Each row comes from the steps of one walk. Every step used is in the known rows, and no mark comes twice. Write the walk behind each row, first mark first.
Known rows
luzir, divuke, teme, rovikir, logi: [-0.05  0.32 -0.16  0.41  0.54  0.08 -0.02  0.15  0.06  0.06  0.10 -0.51
 -0.22 -0.26  0.42 -0.27 -0.05 -0.35 -0.17 -0.19  0.17 -0.35  0.03  0.24
 -0.30]
luzir, rovikir, logi, divuke, teme: [-0.33  0.21 -0.35  0.28  0.21 -0.20  0.04 -0.08 -0.17  0.10  0.01 -0.45
 -0.03 -0.75  0.27 -0.23  0.08 -0.33 -0.18 -0.18 -0.07 -0.21 -0.18  0.15
 -0.04]
logi, divuke, luzir: [ 0.02  0.05 -0.29 -0.04  0.22  0.10 -0.08  0.05  0.03 -0.22  0.15 -0.35
  0.00 -0.38 -0.01 -0.05  0.01 -0.39 -0.19  0.03 -0.16 -0.35  0.16  0.09
 -0.39]
kidat, rovikir: [-0.32  0.23 -0.35  0.39  0.07  0.04 -0.15  0.44  0.06 -0.09  0.22 -0.12
  0.10 -0.17  0.05 -0.35  0.02 -0.10 -0.19 -0.26 -0.12 -0.22 -0.28  0.33
 -0.11]
teme, rovikir, logi: [-0.14  0.18 -0.30  0.63  0.47 -0.05 -0.05  0.32 -0.06  0.07 -0.07 -0.43
 -0.30 -0.34  0.28 -0.30  0.20 -0.32  0.07 -0.11  0.15 -0.33  0.07  0.27
 -0.12]
divuke, teme, rovikir, munu: [-0.28  0.30 -0.18  0.41  0.56 -0.23  0.07  0.34  0.11 -0.19  0.02 -0.33
 -0.12 -0.55  0.37 -0.12 -0.10 -0.03 -0.15 -0.07  0.07 -0.27  0.14 -0.04
 -0.05]
muro, rovikir, luzir, divuke, kidat: [ 0.24 -0.05 -0.07  0.37 -0.06  0.30  0.13  0.20  0.11 -0.09  0.35 -0.05
  0.17 -0.19 -0.03 -0.59  0.20  0.01  0.04 -0.23  0.07 -0.53  0.03  0.12
 -0.55]
luzir, divuke: [-0.08  0.26 -0.20  0.22  0.12  0.26 -0.10  0.07 -0.04 -0.21  0.14 -0.42
 -0.22 -0.03  0.23 -0.34  0.01 -0.21 -0.05 -0.27  0.06 -0.44 -0.19  0.19
 -0.48]
luzir, rovikir, pena: [-0.40  0.46 -0.31  0.16 -0.04  0.24 -0.13  0.04 -0.01  0.01  0.12 -0.21
 -0.11 -0.64 -0.01 -0.35  0.01  0.10 -0.11 -0.09 -0.06 -0.23 -0.40 -0.01
 -0.18]
teme, rovikir, luzir, divuke, logi: [-0.17  0.10 -0.06  0.45  0.35  0.18 -0.14  0.24  0.13 -0.02 -0.12 -0.25
 -0.10 -0.21  0.18 -0.42  0.06 -0.21 -0.09 -0.23  0.26 -0.44  0.07  0.22
 -0.48]
logi, divuke, kidat: [ 0.00 -0.20 -0.19  0.05  0.20  0.00  0.14  0.21 -0.05 -0.11  0.05 -0.24
  0.13 -0.40  0.19 -0.08  0.09 -0.39 -0.15 -0.31  0.03 -0.47  0.12  0.06
 -0.24]
muro, rovikir, pena: [ 0.06  0.09 -0.09  0.26 -0.11  0.30  0.09  0.24  0.18 -0.13  0.45  0.04
 -0.08 -0.35 -0.09 -0.44  0.18  0.14  0.19  0.13 -0.12 -0.36 -0.13 -0.07
 -0.27]
rovikir, kidat: [-0.06  0.20 -0.43  0.59 -0.01  0.03 -0.12  0.07 -0.37 -0.25  0.23 -0.34
 -0.20 -0.08  0.02 -0.25  0.03 -0.21  0.00 -0.35  0.21 -0.42 -0.22  0.00
 -0.36]
divuke, kidat, rovikir, luzir: [-0.08  0.10 -0.27  0.44  0.11  0.20  0.04  0.43  0.02  0.07  0.16  0.01
  0.37 -0.23  0.03 -0.38  0.03 -0.11 -0.24 -0.51  0.14 -0.31 -0.04  0.30
 -0.16]
divuke, munu: [-0.17  0.14 -0.19  0.36  0.26 -0.03 -0.20  0.41 -0.06 -0.20  0.24 -0.13
 -0.29 -0.30  0.46 -0.30  0.07 -0.11  0.02 -0.05  0.10 -0.36 -0.17  0.21
 -0.16]
kidat, rovikir, pena: [-0.26  0.30 -0.27  0.26 -0.05  0.32 -0.17  0.37  0.23  0.01  0.30  0.02
  0.08 -0.23 -0.12 -0.36 -0.12  0.03 -0.20 -0.10 -0.11 -0.13 -0.28  0.21
 -0.15]
kidat, rovikir, logi, divuke, teme: [-0.22  0.03 -0.27  0.38  0.23 -0.12 -0.01  0.25  0.10  0.12  0.18 -0.22
  0.17 -0.32  0.14 -0.24 -0.05 -0.43 -0.27 -0.16 -0.10 -0.09 -0.04  0.37
 -0.03]
logi, rovikir, luzir: [-0.06  0.35 -0.27  0.38  0.18  0.09 -0.01  0.34  0.04  0.02  0.07  0.01
  0.16 -0.14 -0.31 -0.34 -0.04  0.05 -0.02 -0.20  0.20 -0.35  0.08  0.30
 -0.46]
logi, divuke: [-0.13 -0.04 -0.18  0.05  0.10 -0.08  0.01  0.13 -0.04 -0.18  0.05 -0.27
 -0.01 -0.37  0.13 -0.10  0.07 -0.32 -0.09 -0.09 -0.04 -0.39 -0.02  0.09
 -0.29]
teme, rovikir, munu: [-0.27  0.12 -0.29  0.43  0.37 -0.14  0.01  0.38  0.09 -0.36 -0.09 -0.35
 -0.29 -0.40  0.24 -0.26  0.03  0.03 -0.03 -0.10  0.00 -0.40  0.15  0.01
 -0.22]
luzir, rovikir: [-0.43  0.39 -0.41  0.30  0.04 -0.03 -0.09  0.07 -0.19 -0.10  0.04 -0.35
 -0.10 -0.58  0.17 -0.37  0.13 -0.02 -0.09 -0.28 -0.08 -0.32 -0.40  0.10
 -0.12]
divuke, luzir, rovikir: [-0.22  0.49 -0.55  0.18  0.23  0.19 -0.18  0.04 -0.11 -0.13  0.18 -0.45
 -0.10 -0.52 -0.01 -0.26  0.06 -0.15 -0.16 -0.14 -0.18 -0.31 -0.13  0.09
 -0.22]
muro, rovikir: [ 0.01  0.02 -0.20  0.37 -0.02  0.01  0.12  0.29  0.01 -0.23  0.36 -0.10
 -0.06 -0.29  0.08 -0.45  0.32  0.01  0.19 -0.06 -0.14 -0.45 -0.12  0.03
 -0.24]
muro, rovikir, logi, divuke: [ 0.12 -0.25 -0.17  0.38  0.04 -0.06  0.20  0.09  0.01 -0.07  0.27 -0.23
 -0.03 -0.35  0.09 -0.40  0.35 -0.28  0.17  0.03 -0.18 -0.40  0.07  0.11
 -0.25]
teme, rovikir, logi, divuke, kidat: [-0.01 -0.09 -0.26  0.47  0.52 -0.08  0.10  0.32 -0.02  0.10 -0.12 -0.41
 -0.11 -0.45  0.33 -0.19  0.17 -0.50 -0.07 -0.19  0.14 -0.43  0.26  0.25
 -0.14]
logi, divuke, munu: [-0.11 -0.17 -0.12  0.08  0.21 -0.16 -0.09  0.30  0.04 -0.23  0.17 -0.16
 -0.11 -0.44  0.34 -0.14  0.04 -0.32 -0.13  0.01  0.00 -0.40 -0.01  0.18
 -0.30]
rovikir, pena: [-0.11  0.38 -0.13  0.16  0.01  0.36 -0.10  0.14  0.06 -0.03  0.21 -0.09
 -0.15 -0.30 -0.03 -0.22 -0.06  0.02  0.06  0.05  0.07 -0.20 -0.17 -0.03
 -0.24]
muro, rovikir, luzir, divuke, munu: [ 0.16 -0.04 -0.04  0.40 -0.05  0.21 -0.04  0.26  0.18 -0.15  0.41  0.01
  0.03 -0.22  0.09 -0.65  0.19  0.06  0.05 -0.03  0.05 -0.49 -0.05  0.19
 -0.59]

Which walk is each row?
[-0.03  0.01 -0.34  0.39  0.55 -0.01 -0.06  0.23  0.02  0.04 -0.06 -0.48
 -0.21 -0.42  0.18 -0.17  0.11 -0.51 -0.09  0.02  0.00 -0.36  0.29  0.27
 -0.25]
teme, rovikir, logi, divuke, luzir
[-0.14  0.11  0.01  0.29  0.06  0.28 -0.13 -0.03  0.05 -0.06  0.01 -0.22
  0.02 -0.02  0.10 -0.44  0.00 -0.19 -0.02 -0.32  0.26 -0.37 -0.09  0.15
 -0.55]
rovikir, luzir, divuke, logi
[ 0.06  0.02 -0.33  0.22  0.30  0.07 -0.02 -0.05 -0.09  0.01  0.08 -0.50
 -0.11 -0.31  0.10 -0.16  0.07 -0.56 -0.04 -0.01 -0.04 -0.23  0.21  0.22
 -0.24]
rovikir, logi, divuke, luzir
[ 0.08 -0.05 -0.22  0.54  0.04  0.00  0.15  0.17 -0.06 -0.07  0.31 -0.23
 -0.13 -0.27  0.13 -0.49  0.38 -0.15  0.29 -0.03 -0.10 -0.37 -0.05  0.13
 -0.16]
muro, rovikir, logi
[-0.27  0.41 -0.53  0.15  0.22  0.14 -0.12 -0.03 -0.05 -0.34  0.09 -0.50
 -0.15 -0.50  0.00 -0.26 -0.03  0.02 -0.19 -0.14 -0.25 -0.27  0.00 -0.01
 -0.24]
divuke, luzir, rovikir, munu
[-0.24  0.17 -0.38  0.57  0.14  0.03 -0.10  0.32 -0.02  0.07  0.19 -0.26
  0.02 -0.14  0.11 -0.39  0.07 -0.27 -0.08 -0.24 -0.08 -0.12 -0.18  0.41
 -0.04]
kidat, rovikir, logi
[-0.03  0.41 -0.01  0.29  0.15  0.26 -0.12  0.04  0.06  0.04  0.14 -0.19
  0.12 -0.23  0.10 -0.34 -0.12 -0.13 -0.17 -0.22  0.29 -0.28 -0.06  0.19
 -0.52]
rovikir, luzir, divuke, teme
[-0.30  0.10 -0.15  0.38  0.00  0.24 -0.17  0.21  0.17 -0.02  0.11 -0.07
  0.23 -0.01 -0.01 -0.51 -0.09 -0.14 -0.26 -0.36  0.07 -0.24 -0.21  0.35
 -0.40]
kidat, rovikir, luzir, divuke, logi
[-0.05  0.14 -0.14  0.23  0.23  0.20 -0.18  0.25  0.02 -0.24  0.26 -0.33
 -0.33 -0.11  0.46 -0.39 -0.03 -0.19 -0.10 -0.14  0.10 -0.45 -0.18  0.27
 -0.46]
luzir, divuke, munu
[ 0.09 -0.16 -0.12  0.36  0.16 -0.15  0.23  0.12  0.05 -0.02  0.32 -0.23
  0.02 -0.46  0.18 -0.34  0.26 -0.30  0.10  0.03 -0.15 -0.33  0.09  0.07
 -0.16]
muro, rovikir, logi, divuke, teme
[-0.02  0.30 -0.08  0.30 -0.03  0.33 -0.16  0.04  0.00 -0.01  0.09 -0.21
  0.04 -0.11  0.00 -0.42 -0.03 -0.08 -0.10 -0.24  0.26 -0.36 -0.07  0.24
 -0.63]
rovikir, luzir, divuke
[-0.29  0.01 -0.13  0.32  0.29  0.00  0.03  0.17  0.07 -0.09 -0.06 -0.08
  0.08 -0.07 -0.06 -0.32  0.01 -0.16  0.13 -0.30  0.17 -0.34  0.01  0.12
 -0.29]
divuke, logi, rovikir, luzir
[ 0.01  0.31 -0.26  0.28  0.20  0.23 -0.03  0.24  0.12  0.00  0.10 -0.12
  0.10 -0.03 -0.29 -0.38 -0.14  0.00 -0.09 -0.26  0.21 -0.40  0.08  0.36
 -0.64]
logi, rovikir, luzir, divuke
[-0.26  0.28 -0.25  0.45 -0.05  0.14 -0.18  0.38  0.12  0.04  0.19  0.04
  0.28 -0.17 -0.12 -0.45 -0.05 -0.01 -0.23 -0.27  0.05 -0.16 -0.20  0.38
 -0.27]
kidat, rovikir, luzir
[-0.12 -0.29 -0.28  0.10  0.17 -0.05  0.20  0.28  0.12 -0.24  0.07 -0.18
  0.23 -0.38  0.12 -0.17 -0.08 -0.25 -0.31 -0.34 -0.13 -0.40  0.18  0.09
 -0.21]
logi, divuke, kidat, rovikir, munu
[-0.09 -0.01 -0.21  0.28  0.40 -0.24  0.04  0.20 -0.01 -0.09  0.09 -0.30
  0.01 -0.54  0.20  0.00 -0.08 -0.42 -0.28 -0.09  0.12 -0.40  0.12  0.02
 -0.27]
logi, divuke, teme, rovikir, kidat
[-0.17  0.25 -0.22  0.38 -0.05  0.28 -0.20  0.30  0.18  0.04  0.20 -0.05
  0.24 -0.08 -0.09 -0.51 -0.11 -0.06 -0.32 -0.31  0.05 -0.23 -0.20  0.44
 -0.46]
kidat, rovikir, luzir, divuke
[-0.08  0.12 -0.26  0.29  0.14  0.34  0.07  0.44  0.14  0.05  0.27  0.01
  0.22 -0.26  0.04 -0.30 -0.04 -0.07 -0.21 -0.37  0.04 -0.28 -0.08  0.16
 -0.08]
divuke, kidat, rovikir, pena
[-0.14  0.44 -0.66  0.37  0.15  0.19 -0.23 -0.06 -0.27 -0.23  0.24 -0.48
 -0.14 -0.41 -0.11 -0.26  0.01 -0.18 -0.21 -0.24 -0.07 -0.34 -0.16  0.03
 -0.35]
divuke, luzir, rovikir, kidat
[-0.07  0.04 -0.36  0.53  0.29  0.11  0.10  0.40 -0.07  0.11  0.17 -0.22
  0.17 -0.19  0.22 -0.35  0.11 -0.31 -0.14 -0.51  0.04 -0.27 -0.01  0.33
  0.05]
divuke, kidat, rovikir, logi
[-0.14  0.07 -0.09  0.04  0.28 -0.20  0.06  0.12  0.04 -0.09  0.14 -0.24
  0.11 -0.52  0.23  0.00 -0.06 -0.36 -0.19 -0.06  0.00 -0.28  0.03  0.02
 -0.17]
logi, divuke, teme
[-0.16  0.11 -0.42 -0.07  0.19  0.04 -0.07 -0.01 -0.03 -0.16  0.10 -0.42
  0.01 -0.59 -0.01 -0.12  0.02 -0.34 -0.27 -0.05 -0.21 -0.35  0.02  0.07
 -0.34]
logi, divuke, luzir, rovikir
[-0.19  0.19 -0.40  0.26  0.27 -0.08  0.16  0.32  0.09 -0.38  0.04 -0.24
 -0.10 -0.14 -0.14 -0.23 -0.15  0.15  0.02 -0.22 -0.06 -0.36  0.18  0.09
 -0.33]
logi, rovikir, munu
[-0.34 -0.02 -0.21  0.29  0.39 -0.08  0.07  0.24  0.03 -0.20 -0.02 -0.20
 -0.08 -0.06  0.08 -0.23  0.06 -0.20  0.15 -0.31  0.03 -0.37 -0.06  0.08
 -0.16]
divuke, logi, rovikir
[-0.06  0.19 -0.09  0.48  0.35  0.14 -0.24  0.42  0.15 -0.01  0.02 -0.17
 -0.16 -0.30  0.24 -0.45  0.01 -0.12 -0.17 -0.10  0.28 -0.47  0.06  0.35
 -0.53]
teme, rovikir, luzir, divuke, munu
[ 0.00  0.15 -0.16  0.46  0.35  0.23 -0.07  0.35  0.12  0.08 -0.05 -0.21
 -0.01 -0.28  0.15 -0.42  0.04 -0.15 -0.18 -0.31  0.31 -0.48  0.13  0.28
 -0.50]
teme, rovikir, luzir, divuke, kidat
[-0.07 -0.09 -0.22  0.34 -0.07 -0.07  0.21  0.20  0.09 -0.50  0.29 -0.17
 -0.13 -0.31  0.06 -0.44  0.19  0.21  0.18 -0.04 -0.22 -0.44  0.05 -0.13
 -0.27]
muro, rovikir, munu
[-0.05  0.04 -0.16  0.29  0.35 -0.17  0.09 -0.01 -0.09  0.11  0.06 -0.42
 -0.03 -0.44  0.30 -0.08  0.06 -0.53 -0.04 -0.06  0.07 -0.19  0.09  0.16
 -0.08]
rovikir, logi, divuke, teme
[ 0.08  0.18 -0.08  0.30  0.06  0.38 -0.02  0.10 -0.01  0.01  0.10 -0.19
  0.16 -0.10  0.06 -0.42 -0.03 -0.14 -0.12 -0.42  0.31 -0.41  0.01  0.22
 -0.56]
rovikir, luzir, divuke, kidat
[-0.12  0.30 -0.17  0.37  0.30  0.22 -0.12  0.40  0.18  0.02  0.05 -0.14
 -0.24 -0.43  0.07 -0.26  0.02 -0.03 -0.02  0.06  0.11 -0.32 -0.01  0.07
 -0.25]
teme, rovikir, pena
[-0.26 -0.07 -0.31  0.47  0.30 -0.06  0.06  0.11 -0.09 -0.27  0.04 -0.25
 -0.13  0.05 -0.01 -0.25  0.00 -0.27  0.10 -0.43  0.13 -0.44 -0.07  0.00
 -0.29]
divuke, logi, rovikir, kidat
[-0.11  0.06 -0.05  0.19  0.39 -0.18  0.01  0.22  0.17  0.04  0.01 -0.15
  0.17 -0.62  0.18 -0.07 -0.07 -0.35 -0.29  0.00  0.13 -0.33  0.18  0.10
 -0.29]
logi, divuke, teme, rovikir, luzir
[-0.13  0.06 -0.37  0.39  0.21  0.11  0.06  0.48  0.00 -0.03  0.20 -0.11
  0.23 -0.22  0.15 -0.31  0.06 -0.19 -0.21 -0.51  0.02 -0.36 -0.10  0.25
 -0.02]
divuke, kidat, rovikir
[-0.17  0.44 -0.09  0.48  0.51 -0.10 -0.08  0.35  0.10  0.12  0.05 -0.14
  0.07 -0.56  0.24 -0.22 -0.04 -0.13 -0.19 -0.08  0.27 -0.25  0.05  0.12
 -0.16]
divuke, teme, rovikir, luzir
[-0.04  0.22 -0.53  0.53  0.20 -0.01  0.01  0.27 -0.19 -0.19  0.21 -0.21
 -0.10 -0.02 -0.28 -0.22 -0.07 -0.09 -0.01 -0.34  0.16 -0.46 -0.05  0.15
 -0.43]
logi, rovikir, kidat
